Known rows, with every step that occurs
vumul > girov > finef > mekiv > pemol: [ 1.06 -0.93 -2.92 -2.12 -1.02  0.87  4.09  1.56  2.27 -0.44 -0.21 -0.84
 -0.66  0.34 -1.39  0.16 -0.10  0.71  0.09 -1.92 -0.42  2.01  0.15]
pemol > mekiv > finef > deta: [ 0.70 -0.59 -1.02 -2.81  0.00 -1.26 -0.15  0.51  0.30 -3.36  2.81 -0.51
 -1.08  1.43 -0.63  0.98  0.33 -1.60  0.09  1.20 -2.28  0.84  2.27]
tekot > lirul > tilo > pemol > mekiv: [-1.80  0.41  1.39 -3.30 -0.48 -0.74  1.93  2.09 -0.26 -4.25  0.61 -2.90
 -0.44 -1.09  0.47  0.62  3.60  0.25  0.07  1.34  0.38  2.99 -0.68]
mekiv > pemol: [-1.99 -0.59 -0.24 -2.02  0.04 -0.27 -0.08  1.25  0.61 -0.61 -0.60  0.10
 -0.78 -0.75 -0.82 -0.04  0.63  1.12 -0.43 -1.10 -0.90 -0.37 -1.43]
tekot > lirul > tilo: [-0.89  0.73  0.12 -0.46 -0.75 -0.68  1.17  0.43  0.29 -3.57 -1.06 -0.52
  0.20 -0.37 -0.78 -0.26  2.76  0.23  0.70 -0.31  0.45  2.65  1.19]
deta > finef > mekiv > pemol: [-1.32 -0.64 -1.98 -1.66  0.54  0.10  2.34  0.36  1.02 -0.56  0.01 -0.72
  0.39 -0.55 -3.18 -0.85 -0.87 -0.06  1.54 -1.03 -1.59  0.02 -1.46]
deta > vumul > girov: [-0.28  0.72 -0.76  1.05 -1.93  1.56  0.57 -0.55  0.65 -1.19  1.00  0.83
 -0.62  2.35  0.13  1.99  0.63  1.30 -0.58 -0.25  1.32  1.34  1.30]
lirul > tilo > pemol > mekiv: [-0.88  1.06  0.24 -3.16 -0.26 -0.67 -0.86  1.56 -0.01 -2.38  0.77 -2.35
 -0.73 -1.47  0.37  0.41  1.84  1.10 -1.09  0.05  0.96  1.83 -0.57]
deta > finef > mekiv > pemol > tilo: [-2.49  0.49 -2.69 -1.46  1.43  0.10  2.17 -0.19  1.09 -1.57 -0.28 -1.68
  1.60 -0.68 -4.06 -0.59 -1.19 -0.44  2.50 -2.31 -1.95  1.85  0.03]
girov > vumul: [ 0.83 -0.85  0.82 -0.85 -0.54 -0.44 -0.59  0.45 -0.55 -0.06 -0.42  1.70
 -0.55  1.27 -0.14  0.00  0.26 -0.02  0.41 -1.70 -1.25 -0.15 -1.29]
girov > finef > mekiv > pemol: [ 0.26 -1.19 -2.01 -2.87 -0.50 -0.04  3.37  0.82  1.40  0.19 -0.55 -0.74
 -0.24  0.15 -2.12 -1.32 -1.53 -0.11  1.10 -3.55 -1.74  0.11 -0.70]
mekiv > pemol > tilo: [-3.08  0.49 -0.90 -1.87  0.80 -0.24 -0.20  0.63  0.64 -1.66 -0.95 -1.08
  0.40 -0.79 -1.73  0.19  0.25  0.82  0.51 -2.51 -1.10  1.35  0.23]
tekot > lirul > deta > finef: [-1.21  0.56 -1.68 -1.06  0.24 -0.36  5.69  1.64 -0.20 -1.69  1.38  0.46
 -0.34 -0.60 -0.93  0.37  2.45 -2.50  1.14  3.24 -1.67  2.01 -0.40]
deta > finef > mekiv > pemol > tilo > lirul > tekot: [-1.14  1.19 -3.06 -0.93  2.70  1.06  2.38  1.77  0.80 -3.39  0.29 -3.20
  0.63 -1.08 -3.92  0.14 -2.40 -1.13  2.43 -4.24 -1.42 -0.24 -1.13]
tekot > lirul > deta > vumul > girov > finef > mekiv: [ 0.41 -0.03 -3.09 -1.33 -2.42  0.76  7.34  0.67  0.99 -1.95  1.77 -0.50
 -0.41  3.37 -0.26  0.97  0.79 -1.11  0.86 -0.54 -0.55  3.71  1.64]
tilo > lirul > tekot: [ 1.31  0.70 -0.37  0.66  1.39  1.11  0.19  1.94 -0.31 -1.87  0.63 -1.45
 -0.85 -0.32  0.17  0.76 -1.05 -0.73 -0.04 -1.85  0.48 -2.03 -1.34]
mekiv > finef: [-0.15  0.29 -0.52  0.41 -0.64  0.09  0.14 -0.23  0.52 -0.28 -0.01  0.55
  0.02  0.06 -0.46 -0.07  2.01 -0.16 -0.22 -0.33 -0.52 -0.28  2.09]
tilo > pemol: [-2.06  0.25  0.61 -1.07  0.50  0.29  2.52  1.11 -0.11  1.32  0.60 -1.14
 -0.26 -1.13  0.21  0.89  1.18  0.55 -1.23  0.72  1.23 -0.76 -2.15]
vumul > girov > finef: [ 2.61  0.39 -2.07  0.03 -1.53  1.50  4.01  1.21  1.62 -0.26  0.32  0.67
 -0.96  0.32 -0.04  0.85  0.86 -0.51 -0.28  0.43  0.56  1.98  1.40]
lirul > tilo > pemol > mekiv > finef > deta: [-1.18  0.90 -1.46 -4.39  0.10 -1.75  0.68  1.58  0.68 -3.87  2.47 -1.58
 -1.35 -0.53 -1.33  1.41  2.66  0.05 -1.33  0.32  0.02  1.48  1.41]
tilo > lirul: [ 0.02 -0.40 -0.63 -0.26  0.81  0.43  1.97  1.05  0.30 -1.02  0.02 -0.35
  0.59  0.25  0.78  0.90 -0.32 -1.30  0.82  0.89 -0.52 -1.47 -0.16]
deta > vumul > girov > finef > mekiv > pemol > tilo > lirul: [-1.26  0.27 -4.19 -1.81 -0.89  1.77  5.89  0.68  2.58 -2.77  0.31 -1.59
  0.92  2.69 -2.16  1.58 -1.66 -0.43  2.05 -4.26 -1.29  1.67  1.82]
mekiv > pemol > tilo > lirul: [-3.08  0.08 -1.42 -2.06  1.60  0.10  1.82  1.63  1.03 -2.49 -1.00 -1.50
  1.05 -0.54 -0.92  1.08 -0.05 -0.41  1.25 -1.75 -1.73 -0.17 -0.02]
vumul > girov > finef > mekiv > pemol > tilo > lirul: [-0.08 -0.25 -4.10 -2.10  0.47  1.23  6.13  2.09  2.54 -2.22 -0.55 -2.32
  1.16  0.54 -1.50  1.28 -0.87 -0.80  1.77 -2.35 -1.15  2.30  1.44]
tilo > pemol > mekiv > finef: [-1.03  0.14  0.68 -2.48 -0.42  0.19  0.87  1.50  0.00 -1.02  1.68 -1.77
 -0.49 -0.56  0.76  0.72  2.91 -0.19 -0.95  1.27 -0.72  0.11  0.30]
lirul > deta: [-0.44  0.38 -1.68 -1.48  0.30 -1.03  0.64  1.14 -0.39  0.72  0.84  0.12
 -0.60 -0.27  0.82  0.16  0.50 -0.45 -1.00  0.76 -0.41  0.77 -0.24]

Rows
[ 0.01  1.72 -1.11  0.85  2.03  1.11 -0.11  1.39 -0.26 -2.84  0.28 -2.64
  0.25 -0.43 -0.77  1.00 -1.59 -1.04  0.92 -3.37  0.17 -0.29  0.14] -> pemol > tilo > lirul > tekot
[-3.80  0.25 -3.25 -3.05  1.35 -0.99  5.68  1.35  0.41 -2.81  0.43 -2.08
  1.32 -0.55 -3.12 -0.18  1.02 -1.59  2.53 -0.26 -2.79  3.63 -0.17] -> tekot > lirul > deta > finef > mekiv > pemol > tilo
[-2.05  1.43 -5.19 -2.94 -1.00  1.20  6.25  2.60  2.16 -2.76  1.02  0.10
 -0.70  1.57 -0.71  2.46  0.58 -1.05  0.12 -2.47 -1.61  2.11  1.36] -> mekiv > pemol > tilo > lirul > deta > vumul > girov > finef
[-2.61 -0.33 -1.51 -2.10  1.29 -0.63  0.01 -0.15  0.70 -1.04 -0.94 -2.64
  1.62  0.05 -2.25 -0.45 -1.46  1.00  1.32 -3.68 -1.11  1.65  0.20] -> finef > mekiv > pemol > tilo
[ 0.34  1.25 -5.60 -1.33 -0.68  1.08  6.48  0.62  1.67 -1.68  1.65 -1.42
  1.05  3.05 -0.49  1.82 -1.78 -2.00  1.58 -2.42 -0.84  2.89  2.97] -> pemol > tilo > lirul > deta > vumul > girov > finef > mekiv
[-2.28  1.38 -1.50 -4.00 -1.28 -1.14  0.45  0.10  0.64 -4.64  3.25 -0.84
 -1.65  1.54 -1.95  1.90  1.80  0.45 -1.10 -1.78 -0.25  0.97  1.62] -> lirul > tilo > pemol > mekiv > finef > deta > vumul
[-1.53  0.32 -1.26 -2.84 -1.41  0.47  3.03  1.02  0.88 -3.52  4.40 -0.77
 -1.90  2.66 -0.33  3.77  2.19  0.31 -1.85  1.65  0.36  1.38  1.29] -> tilo > pemol > mekiv > finef > deta > vumul > girov
[-0.93  1.17 -4.78 -1.24  2.37 -0.35  4.74  0.75  0.48 -1.04  1.22 -2.01
  2.45 -0.09 -1.80  0.55 -1.71 -3.14  2.68  0.41 -1.83  1.52  1.13] -> pemol > tilo > lirul > deta > finef > mekiv
[ 0.05 -0.42 -2.93 -1.73 -2.35  1.47  3.94  0.21  2.13 -1.09  0.56 -0.05
 -0.85  2.52 -1.88  0.49 -0.97  1.18  0.33 -3.78 -0.53  1.41  0.62] -> deta > vumul > girov > finef > mekiv > pemol
[-0.45  0.29 -1.97 -0.23 -0.89  0.21  1.98 -0.50  0.89 -2.60  2.70  1.00
 -1.31  3.28 -1.11  3.05 -0.79  0.47 -0.87  0.20  1.02  1.22  1.09] -> finef > deta > vumul > girov
[-0.43 -0.06 -1.18 -2.46 -1.43 -0.77 -0.18 -0.90  0.11 -4.11  3.55  0.36
 -1.34  3.57 -1.24  1.46 -0.40 -1.12  0.47 -0.67 -2.34  0.21  2.51] -> pemol > mekiv > finef > deta > vumul
[-1.28  0.21 -1.90 -1.51  2.62  0.42  0.07  1.79  0.32 -3.10 -0.32 -4.17
  0.66 -0.31 -1.99  0.21 -2.57  0.22  1.33 -5.56 -0.64 -0.44 -1.12] -> finef > mekiv > pemol > tilo > lirul > tekot
[ 1.34  0.94 -2.06  0.56 -2.85  2.15  3.76 -0.19  1.45 -0.90  1.11  1.42
 -1.29  2.42 -0.55  1.20  0.22 -0.15 -0.03 -1.52  0.40  1.48  1.85] -> deta > vumul > girov > finef
[ 2.41 -0.05 -3.14 -1.37 -0.58  0.37  5.39  1.36  1.92 -1.57  2.13  0.75
 -1.82  1.15 -1.28  1.97 -0.50 -1.45 -0.54  0.97  0.28  1.95  1.29] -> vumul > girov > finef > deta
[-2.74  1.60 -2.96 -1.16  0.36 -0.04  2.23  0.30 -0.06 -1.83  1.34 -0.60
  0.98  1.99  0.06  1.69 -1.02 -1.54  0.98 -1.68 -1.30  0.41  1.40] -> pemol > tilo > lirul > deta > vumul
[-0.89  1.49 -0.34 -2.92 -0.77 -0.56 -0.96  1.47  0.51 -2.39  0.85 -1.85
 -0.56 -1.56 -0.04  0.32  3.96  0.78 -1.29 -0.22  0.34  1.60  1.54] -> lirul > tilo > pemol > mekiv > finef
[ 0.70  0.02 -1.82  0.34  0.55  0.33  2.36 -0.85  0.45 -0.02  0.71 -0.62
  1.17  0.04 -2.35 -0.87 -1.42 -1.23  2.05  0.02 -0.62  0.51 -0.02] -> deta > finef > mekiv
[-0.64  0.60 -2.49  0.11 -1.53  0.35  2.20 -0.68  1.45 -2.75  2.83  1.59
 -1.21  3.35 -1.56  2.93  1.32  0.20 -1.11 -0.01  0.44  1.02  3.14] -> mekiv > finef > deta > vumul > girov
[-1.19 -0.35 -0.47 -3.79  0.52 -1.02  2.23  1.53  0.15 -2.38  3.41 -1.53
 -1.30  0.30 -0.46  1.91  1.59 -0.94 -1.02  1.88 -1.07 -0.05  0.09] -> tilo > pemol > mekiv > finef > deta
[-0.59  0.10 -5.71 -3.66  0.80  0.13  6.63  3.18  2.29 -1.37  0.30 -2.31
  0.69  0.28 -0.77  1.39 -0.31 -1.30  0.67 -1.59 -1.57  3.00  1.27] -> vumul > girov > finef > mekiv > pemol > tilo > lirul > deta
[-2.43  0.19 -3.26 -1.74  2.22  0.39  4.20  0.80  1.32 -2.48 -0.21 -2.13
  2.18 -0.42 -3.35  0.38 -1.66 -1.65  3.30 -1.51 -2.39  0.35 -0.06] -> deta > finef > mekiv > pemol > tilo > lirul
[-1.89  1.44 -0.43 -1.49  0.08 -0.42  0.71  1.03  0.45 -0.31 -0.32 -1.12
 -0.28 -2.05 -0.64  0.39  2.24  1.53 -1.58 -0.99  2.29  0.56 -0.87] -> lirul > tilo > pemol
[-1.35  1.55 -2.29 -3.11 -1.74 -0.20  1.17  0.99  1.38 -5.08  3.53 -0.87
 -1.97  1.87 -1.17  3.40  3.19  1.24 -2.23  0.07  1.33  2.77  2.55] -> lirul > tilo > pemol > mekiv > finef > deta > vumul > girov
[-2.61  0.18 -0.56 -1.22 -1.27 -0.43  3.32  0.21 -0.74 -1.97  1.43  0.42
 -0.60  2.33  0.35  0.88  1.50 -0.76  0.32  0.07 -1.08  1.33  0.08] -> tekot > lirul > deta > vumul
[ 1.00 -0.09 -0.03 -1.42 -0.93 -0.18 -1.40  0.43  0.07 -2.14  1.07 -0.65
 -0.26  0.57  0.57 -0.18  1.75 -0.76  0.30  0.57 -2.08  0.91  2.46] -> pemol > mekiv > finef
[-3.41  1.34 -4.33 -2.89  1.96 -0.21  4.55  2.67  1.03 -2.17  0.60 -0.53
  0.52 -1.60 -2.08  1.15  0.65 -2.29  1.31  0.41 -2.72  0.71 -0.53] -> mekiv > pemol > tilo > lirul > deta > finef
[-1.64 -0.68 -4.24 -3.54  1.63 -0.66  4.91  2.51  0.97 -0.87  0.89 -0.92
  0.51 -0.59 -1.59  0.22 -0.54 -1.77  1.35  0.82 -2.56 -0.63 -1.77] -> tilo > lirul > deta > finef > mekiv > pemol
[-2.96  0.87 -4.35 -2.94  1.59 -0.95  2.69  0.81  0.78 -0.77  0.57 -1.66
  1.02 -1.00 -3.28 -0.39 -0.65 -0.79  1.40 -1.59 -2.30  2.51 -0.22] -> lirul > deta > finef > mekiv > pemol > tilo
[-4.74  0.93 -3.19 -3.18  0.41 -0.37  2.38  1.32  0.48 -2.47  0.72 -0.58
  0.28  1.33 -0.73  1.69 -0.29 -0.50  0.53 -2.84 -2.21  0.02 -0.01] -> mekiv > pemol > tilo > lirul > deta > vumul
[-0.39 -0.50 -5.13 -3.52 -1.38  0.71  6.61  2.36  2.10 -1.32  1.38 -0.41
 -0.75  2.64 -0.41  1.60 -0.72 -0.54  0.15 -2.02 -1.41  0.75  0.16] -> tilo > lirul > deta > vumul > girov > finef > mekiv > pemol
[-1.70  0.97 -5.21 -2.92 -1.47  0.52  4.51  0.76  1.91 -1.56  1.00 -1.07
 -0.15  2.14 -2.04  0.84 -0.75  0.38  0.23 -4.57 -1.15  3.94  1.80] -> lirul > deta > vumul > girov > finef > mekiv > pemol > tilo
[-3.34  0.36 -4.62 -2.65  0.42  0.14  3.34  1.47  1.36 -2.52  0.91 -2.12
  1.16  2.41 -0.58  2.49 -0.53  0.60  0.46 -2.06 -0.77  2.38  1.08] -> finef > mekiv > pemol > tilo > lirul > deta > vumul > girov
[-0.64  1.09 -2.54 -0.41 -1.60  0.43  1.14  0.56  0.46 -0.54  1.87  0.91
 -1.09  2.11  0.90  2.04  1.23  0.85 -1.73  0.50  0.81  2.10  0.94] -> lirul > deta > vumul > girov
